Each row was made from one walk, in order. Every step used is in the known rows, and no mark comes twice. Write each row's walk.
Known rows:
Z > H > U > P > W > T: [-0.11 -2.36 -0.39  1.10 -0.26 -0.27  0.70 -0.14  1.12 -1.07  0.72  0.96
 -0.73 -1.90  1.35 -0.48  1.47 -1.12 -0.23 -0.91 -1.20  0.69  0.18 -5.06
 -1.65 -0.05]
H > Z: [ 0.67  1.65 -0.93 -0.02 -0.14  0.30  0.01 -0.78 -0.83  0.27  0.77 -0.50
  0.28 -1.22 -0.02  0.47 -2.19  1.06  0.58  0.99 -0.07 -0.92 -1.20 -0.46
  0.45  0.24]
P > W > T > U > H > Z: [ 0.90  2.24  0.62 -0.48 -0.28  0.73 -0.68 -2.23 -1.45  1.81  2.25  0.26
 -0.41  2.83  2.31 -0.40 -0.44 -1.04 -0.33  0.36 -0.01 -2.17 -0.19 -3.17
  0.71 -0.38]
T > Z > H > U > P: [-1.02 -3.70  0.24  2.05  1.00  0.41  1.39  1.53  0.76 -4.17 -1.33 -0.50
  0.47 -2.86 -0.65  0.01 -0.97 -0.96  0.45 -0.87  0.55  3.76  0.93 -2.64
 -1.49 -0.37]
H > Z > T > U: [ 2.33  1.18  1.08 -0.32  0.27  0.18 -0.38 -1.15 -0.84  4.94  1.37 -1.05
  0.34 -0.99 -0.98 -0.69 -1.54  1.06  0.62  1.68  1.02 -0.20  0.63 -0.79
 -1.76 -1.08]
U > H: [ 0.29  0.42 -0.40  0.61  0.22  0.32  0.32 -0.50 -0.66 -0.22  2.36 -0.23
  0.09  2.48  0.78  0.88 -0.66 -0.15 -0.06  0.53  0.36 -1.62 -1.59  0.43
  0.23  0.08]
H > U: [ 0.41 -1.63  0.44  0.10 -0.16  0.02  0.84  0.23  1.79 -0.32  3.05 -0.39
 -0.09 -0.99 -0.38  0.51  0.33 -0.87  0.08  0.26 -0.12 -0.42  0.98  0.02
 -0.21  0.17]
P > W > H > Z: [-0.44  2.72 -1.55 -0.45 -0.60  0.13 -0.62 -1.13 -0.70 -0.72 -2.06  2.34
 -0.08  1.03  0.06 -0.23 -0.59  0.84  0.54  0.27 -0.99 -1.79  0.72 -0.80
  1.36  0.58]
W > H > Z > P: [-2.79  1.23 -1.33  0.21 -0.02  0.05 -0.28 -0.39 -0.76  0.17 -4.11  0.45
 -0.69  0.20 -1.29  0.07 -1.49  2.13  0.13  1.14 -0.45 -0.05  0.25 -0.31
  0.47  0.85]
P > Z > H > U > T: [ 0.02 -2.43  1.43  0.77 -1.06  0.00  1.37  1.11  2.34  0.90 -1.75  0.05
  1.06 -1.09 -0.49  0.54  2.75 -1.78 -0.24 -0.37 -0.54 -2.91  0.77  2.24
  1.88 -0.33]
W > P > Z > T > U: [ 0.33  2.45  1.01  0.10  0.07 -0.52 -1.27  0.44 -0.32  5.54  0.66  0.80
  0.02 -0.08 -0.02 -0.53  0.14  0.18 -0.93  0.59  0.94 -4.16  2.37  2.65
 -1.34 -0.03]
U > H > Z > T > W > P: [ 0.91  0.87 -0.60 -0.14 -0.08  0.01  0.28 -0.56 -0.78  1.93  0.24  0.81
 -0.14  1.31  3.49  0.05 -0.25  2.07 -0.51 -0.31  1.11  0.96 -2.54  0.58
 -1.28 -0.72]
T > U > P > W > H > Z: [-0.68  2.78 -0.12  0.58  0.28  0.25 -0.57 -2.39 -1.97  1.96 -2.20  2.17
  0.18 -0.91 -1.67 -0.09 -3.03 -0.73 -0.06  0.83  0.42 -2.41  2.07 -2.48
 -1.74  0.50]
T > U: [ 0.42  1.15  1.21 -0.73  0.48 -0.07 -0.62 -1.12 -0.83  3.59  1.56 -1.62
  0.04 -0.22 -1.26  0.48 -2.05 -0.61 -0.03  1.62  1.29 -1.69  1.19  1.77
 -1.13 -0.06]
W > H > U > P > Z > T: [ 1.49 -0.74 -0.10  2.22 -1.26 -0.39  0.99  0.65  1.27  0.64  0.74  2.54
  0.31 -0.99 -2.59 -0.04  1.72 -0.58 -0.27 -0.91 -0.98 -0.10  1.30 -2.65
 -2.44 -0.38]
P > W: [ 0.45  1.16 -1.10 -0.61  0.24  0.11 -0.58 -0.14 -0.20  0.41  2.17  0.84
  0.32  0.50  0.58 -0.24 -0.67 -0.24  0.25  0.20 -0.38 -2.81 -0.49  0.34
  0.63  0.79]
P > W > H: [-0.45  2.10 -1.22 -0.75 -0.14 -0.31 -0.87 -0.50 -0.37 -0.61 -0.92  1.83
 -0.35  1.94 -0.31 -0.06  0.51  0.21  0.30  0.22 -0.84 -1.90  0.87  0.90
  0.92  0.77]
P > W > T > Z: [ 0.74  1.24 -0.50 -0.77  0.67  0.40 -1.37  0.90 -0.66 -4.95  2.41 -1.14
 -0.30  0.76  1.59 -0.54  0.48 -0.15  0.26 -1.19 -0.66  2.08 -0.69 -0.85
  2.33  0.09]
P > W > T > Z > H > U: [-0.19 -2.72  0.27 -0.14  0.35  0.23 -0.06  1.77  1.62 -4.61 -0.32 -0.44
 -0.23  0.32  2.39 -1.14  2.60 -0.84  0.38 -1.72 -0.87  3.67  1.41 -2.46
  1.60 -0.59]
P > Z > T > U > H: [ 2.49  1.05  1.33  0.85 -0.26  0.11 -0.04 -0.17 -0.52  5.09  2.62  0.17
  0.89  3.28 -0.32 -0.46  0.49 -0.86 -0.39  0.27  0.84 -3.15 -0.03 -0.09
 -1.48 -0.93]
W > T > Z: [ 0.68  0.95 -0.01 -0.47  0.47  0.30 -1.11  0.76 -0.70 -4.82  2.12 -2.90
 -0.73 -0.18  0.66  0.31 -0.04  0.63  0.37 -0.40 -0.08  4.01 -1.24  0.13
  1.74 -0.43]
H > Z > T > U > P: [ 2.18  0.98  0.65  1.11  0.52  0.24  0.05 -1.55 -1.58  4.40  1.67 -0.26
  0.39 -3.21 -2.00 -0.40 -3.19  0.42  0.40  1.32  1.28 -0.19  0.03 -3.02
 -3.65 -0.95]
Z > H > U: [-0.46 -2.98  0.36  0.37 -0.08 -0.32  1.14  0.60  1.77  0.79 -0.87 -0.20
 -0.04 -0.77  0.43  0.09  1.14 -0.25  0.38  0.39 -0.17  0.57  1.14 -0.52
 -0.80 -0.27]
W > H > U > T: [-0.61 -1.14  1.91 -0.35 -0.64 -0.03  0.83 -0.34  2.14 -1.59 -0.60  0.20
 -0.68 -0.48 -2.14  1.24  2.45 -1.34 -0.23  0.47 -0.42 -0.37  2.05  3.30
  2.31 -0.40]
H > U > T: [ 0.38 -1.87  1.95 -0.26 -0.15  0.26  1.29  0.09  2.10 -0.84  2.57 -0.94
 -0.06 -1.91 -1.16  1.09  1.36 -1.76 -0.32  0.35  0.09 -1.38  0.77  2.68
  1.98 -0.20]
W > H > Z: [-0.37  2.49 -1.12 -0.16 -0.66 -0.07 -0.31 -1.23 -0.91 -0.46 -2.25  0.43
 -0.68  0.09 -0.91  0.58 -1.09  1.51  0.61  1.09 -0.58  0.04  0.20  0.20
  0.77  0.03]

Which walk is each row?
[-1.04 -3.50 -0.22  1.82  1.28  0.49  1.01  1.63  0.84 -4.24 -1.21  1.32
  1.00 -1.87  0.38 -0.85 -0.55 -1.55  0.39 -1.60  0.06  1.83  1.42 -3.46
 -0.82  0.09]  T > Z > H > U > P > W
[-1.48  0.43 -1.18 -0.74  0.23 -0.15 -0.89  0.34 -0.23 -0.24  1.46 -0.36
 -0.81  0.64  1.30 -0.85  0.63  0.77 -0.45 -0.01 -1.03 -1.00 -1.25 -1.37
  0.85  1.19]  Z > P > W > T
[-0.55 -0.47 -0.18 -0.31 -0.62 -0.08  0.30 -0.05  1.62 -1.23  0.20  2.58
 -0.33  1.36 -0.31 -0.16  1.94 -0.97 -0.11 -0.52 -1.04 -1.25  2.78 -0.33
  0.67  0.54]  P > W > H > U
[-0.80 -3.75  0.66  0.66  0.78  0.19  0.79  2.11  1.51 -3.49 -1.64 -1.11
  0.50 -0.62  0.43 -0.21  0.73 -0.35  0.73 -0.57  0.34  3.60  1.66 -0.43
  0.40 -0.63]  T > Z > H > U
[-0.14 -0.22 -0.27 -0.28  0.63 -0.16 -0.96  1.11 -0.55 -3.70 -1.62 -2.96
 -0.90  0.07  1.33 -0.06  0.90  1.10  0.74 -0.23 -0.29  4.89 -1.08 -0.39
  1.15 -0.71]  W > T > Z > H
[ 3.86  0.56 -0.35 -0.49 -0.89 -0.59 -0.09  0.75 -0.31  3.56  1.78 -0.70
  1.24  0.44  0.57 -0.24  0.80  0.99  0.00 -1.02  0.22  0.73 -3.47  1.72
 -1.66 -0.73]  P > Z > T > W
[ 0.46 -1.43  0.63 -1.02 -0.94 -0.66  0.68 -0.36  1.35 -0.16 -0.71 -0.28
 -0.49  0.62 -0.02  0.93  1.38 -0.15 -0.29 -0.68  0.22  3.18  0.20  1.72
 -1.14 -0.37]  T > W > H > U
[ 0.07  0.50 -1.04  0.63 -0.61 -0.47 -0.10  0.84 -0.20  2.07 -2.34 -0.08
  0.85  0.35  0.27  0.22  0.21  0.28  0.27  0.14 -0.38 -2.44 -0.91  0.82
 -0.02  0.18]  P > Z > H
[ 1.48 -0.01  1.12 -1.72 -0.19 -0.25  0.29 -0.54 -0.24  0.82  0.88 -2.63
  0.38 -1.05  0.03  1.37  0.00 -0.28 -0.27  0.02  1.11  0.61 -3.20  5.26
  0.89 -0.44]  U > T > W
[-1.37  2.87 -1.17  0.32 -0.39 -0.24 -0.85  0.79 -0.36  0.76  0.14  1.21
  0.08 -0.23  0.94  0.65 -0.61  0.25 -0.94  0.05 -0.09 -4.87  0.61  2.76
  0.88  1.22]  W > P > Z
[ 0.68  1.54  0.52 -1.63 -0.91 -0.13  0.12 -1.60 -0.63 -0.07 -3.36 -1.09
 -0.03 -0.61 -0.52  1.33  0.07  0.71  0.03  0.27  0.40  1.66 -2.11  4.10
  1.64 -0.69]  U > T > W > H > Z
[ 2.46 -1.76  0.13  2.38 -0.71  0.00  1.48  1.11  1.23  1.29  3.65  1.56
  0.96 -2.38 -1.74 -0.28  0.49 -1.02 -0.28 -1.03 -0.47 -1.06 -0.02 -3.21
 -2.76 -0.36]  H > U > P > Z > T
[ 0.39 -1.55  0.10  1.08  0.57  0.58  0.32  0.93  0.52 -6.26  3.65  0.20
 -0.03 -1.96  0.58 -0.33  0.12 -1.89 -0.21 -1.94 -0.69  2.89  0.61 -4.40
  0.22  0.15]  H > U > P > W > T > Z
[-1.83  0.30  0.38 -1.28 -0.39 -0.25  0.19 -0.87 -0.68  0.53 -5.27 -1.19
 -0.21 -0.55 -0.91  0.67 -0.41  1.40 -0.45  0.45  0.52  1.59 -2.02  3.66
  1.35  0.03]  U > T > W > H > Z > P
[ 0.67 -1.02 -0.23  0.84 -0.45  0.05  0.58 -0.47  0.90 -1.99  4.53  0.99
 -0.78 -2.02  0.60 -0.07  0.69 -1.65 -0.59 -0.99 -1.08 -0.26  0.03 -4.53
 -1.06  0.44]  H > U > P > W > T
[-1.49  0.73  0.68 -1.17  0.64 -0.16 -1.37 -0.61 -0.72  3.08  1.02 -1.07
 -0.86  0.81  0.43 -1.08 -0.29 -0.35 -0.75  0.72  0.15 -1.73  1.08 -0.91
 -0.37  0.78]  Z > P > W > T > U
[ 3.34 -0.33 -0.08 -1.17 -0.08 -0.70 -0.06  0.22 -0.28  3.03  2.34 -1.76
  0.36 -0.20  0.62 -0.16  0.25  1.60  0.32 -0.15  0.86  3.06 -3.38  1.71
 -2.33 -0.94]  Z > T > W
[ 0.58  1.30 -0.46 -1.51 -0.60 -0.79 -0.47 -0.77 -0.75  0.44 -1.77 -0.99
 -0.53  1.28 -0.07  1.00  0.01  0.99  0.00 -0.01  0.32  2.60 -1.64  2.94
 -1.01 -0.13]  T > W > H
[ 0.76  1.44  1.50 -0.40 -0.10  0.07 -0.66 -1.72 -1.05  2.04  3.17 -2.11
 -1.09  2.85  1.04  0.55  0.14 -1.01 -0.43  0.99  0.63 -0.47 -0.27 -0.48
 -0.47 -0.59]  W > T > U > H
[-0.72 -1.31  0.98 -0.13  1.02  0.43 -0.14  1.29 -0.10 -3.37 -3.18 -2.41
  0.52 -0.95 -0.52  0.38  0.24 -0.08  0.78  0.20  0.69  1.88 -0.41  3.74
  2.91 -0.71]  U > T > Z > H
[-2.45 -1.15 -0.30  1.08 -0.75 -0.46  0.57  1.54  1.97  1.09 -2.75  1.91
 -0.06 -0.77  1.69  0.21  1.70 -0.39 -0.95 -0.44 -0.49 -3.50  2.61  0.96
 -0.07  0.73]  W > P > Z > H > U
[ 1.47  2.06  0.95 -0.37 -0.23 -0.26 -0.85 -1.53 -0.76  4.19 -1.64  0.22
 -0.59  0.43 -1.91 -0.54 -0.30  1.51  0.56  1.71  0.53  0.93  1.98 -0.14
 -1.47 -1.24]  W > H > Z > T > U
[ 0.07  0.73  1.38  0.17  0.59  0.38 -0.05 -1.27 -1.05  2.92  2.11 -1.03
 -0.01  2.66 -0.08  0.67 -1.57 -1.24 -0.24  1.35  1.39 -2.39  0.43  0.86
 -0.91 -0.29]  T > U > H
[ 2.40  0.87 -0.73 -0.01 -0.10  0.25  0.01 -0.37 -0.42  1.97  1.85 -0.24
  0.28 -1.24 -0.27 -0.47 -0.59  2.08  0.99  0.95 -0.04  0.55 -1.40 -1.17
 -0.64 -0.75]  H > Z > T
[ 2.37  0.59 -0.21 -1.38 -0.55 -0.94 -0.49 -0.23 -0.26  2.01 -0.81 -0.76
 -0.55  1.33 -0.31  0.08  1.51  1.93  0.34  0.01  0.31  4.23 -2.01  2.33
 -2.10 -1.10]  Z > T > W > H
[ 2.75 -1.10  0.61 -0.26 -1.84 -0.89  0.60  0.93  1.76  2.12 -0.25  0.94
  0.44  1.28 -0.34 -0.15  3.47  0.26 -0.26 -1.51 -0.47  2.39 -0.16  0.95
 -1.69 -0.91]  P > Z > T > W > H > U
[-0.71 -3.03 -0.52  1.61  0.40 -0.06  1.30  0.33  1.13 -0.04 -0.36  2.08
  0.48 -2.10  0.39 -0.53 -0.14 -1.34  0.10 -0.61 -0.41 -1.19  0.88 -3.58
 -2.12  0.44]  Z > H > U > P > W
[-0.66  2.48 -1.93  0.91 -0.20  0.12 -0.18 -1.61 -1.55 -1.09 -1.79  2.85
 -0.01 -1.15 -0.93  0.14 -2.34  0.22  0.27  0.03 -0.79 -1.72  0.04 -3.04
 -0.60  0.75]  U > P > W > H > Z
[-1.51  0.69 -1.43  0.34 -0.13  0.63 -0.06 -0.64 -0.91 -0.67  0.77  0.88
 -0.49  2.67  2.70 -0.84 -0.06  0.78 -0.45 -0.28 -0.94 -1.66 -2.07 -4.04
  1.44  0.70]  U > H > Z > P > W > T
[-3.32  0.16 -1.14 -0.12  1.26  0.28 -0.95  1.63 -0.72 -4.32 -3.69  1.02
  0.15  2.16 -0.75 -1.07 -0.50  0.63  0.11 -0.76 -0.28  1.23  1.57  0.65
  1.87  1.02]  T > Z > P > W > H
[-1.77  0.58 -1.22 -0.96 -0.47 -0.42 -0.08 -0.67 -1.08  1.08 -4.77 -0.48
 -0.20  0.31 -0.01  0.19 -1.54  2.37 -0.10  0.18  0.43  2.48 -1.88  0.73
 -0.77  0.38]  T > W > H > Z > P
[-2.51 -3.88  1.92  0.44  1.29  0.81  1.13  2.29  1.71 -4.48 -0.17 -1.72
  0.60 -1.65 -1.55  0.10  0.40 -1.21 -0.28 -0.48  0.63  1.65  1.36  2.46
  3.02  0.08]  H > U > T > Z > P
[ 1.03  1.82 -0.88 -1.02 -0.21 -0.15 -1.08 -0.36 -0.31 -0.76  3.29 -0.36
 -0.85  0.63  1.54 -0.19  1.00  0.04 -0.10 -0.07 -1.24 -0.76 -1.21 -0.89
  1.18  0.45]  P > W > T
[-2.02 -0.21 -1.33 -0.21  0.87  0.02 -0.35  0.74 -0.36  0.74  0.26  0.81
  0.31  0.51  0.18 -0.82 -1.14  0.42 -0.16  0.26 -0.27 -2.85 -0.35 -0.05
  0.27  1.56]  Z > P > W
[ 1.47 -2.54  2.15 -1.29 -0.61 -0.05  1.32 -0.13  1.77 -0.04  1.75 -1.87
  0.41 -1.69  0.02  1.21  1.30 -1.43 -0.54 -0.53  0.89  1.24 -1.22  4.03
  0.76 -0.60]  H > U > T > W
[-0.71  1.94 -1.51  0.75  0.02 -0.14 -0.39 -0.99 -1.10 -1.21 -0.60  2.47
 -0.40 -0.19 -1.30  0.24 -1.33 -0.21 -0.07  0.06 -0.71 -1.80  0.30 -1.19
 -1.06  0.92]  U > P > W > H
[-3.38 -0.22  0.31 -0.42  1.27  0.44 -0.74  1.45 -0.22 -4.60 -4.03  0.42
  0.21  1.18 -1.56 -0.56  0.62 -0.21 -0.09 -0.47 -0.03  0.23  1.35  3.38
  4.05  0.66]  U > T > Z > P > W > H
[-2.25  0.28  0.21  0.31  0.92  0.93  0.07 -1.10 -1.36  3.34 -0.75  1.29
  0.88  2.66  0.90 -1.11 -2.45 -0.61 -0.55  0.70  0.94 -4.10  0.80 -2.35
 -0.11  0.80]  T > U > H > Z > P > W
[-2.41 -1.04 -0.55  0.28  1.68  0.48 -0.36  1.91 -0.54 -3.13 -0.73 -1.80
  0.43 -0.29 -0.87 -0.23 -2.05  0.81  0.26 -0.09  0.72  2.01 -0.17  0.98
  1.03  0.69]  T > Z > P
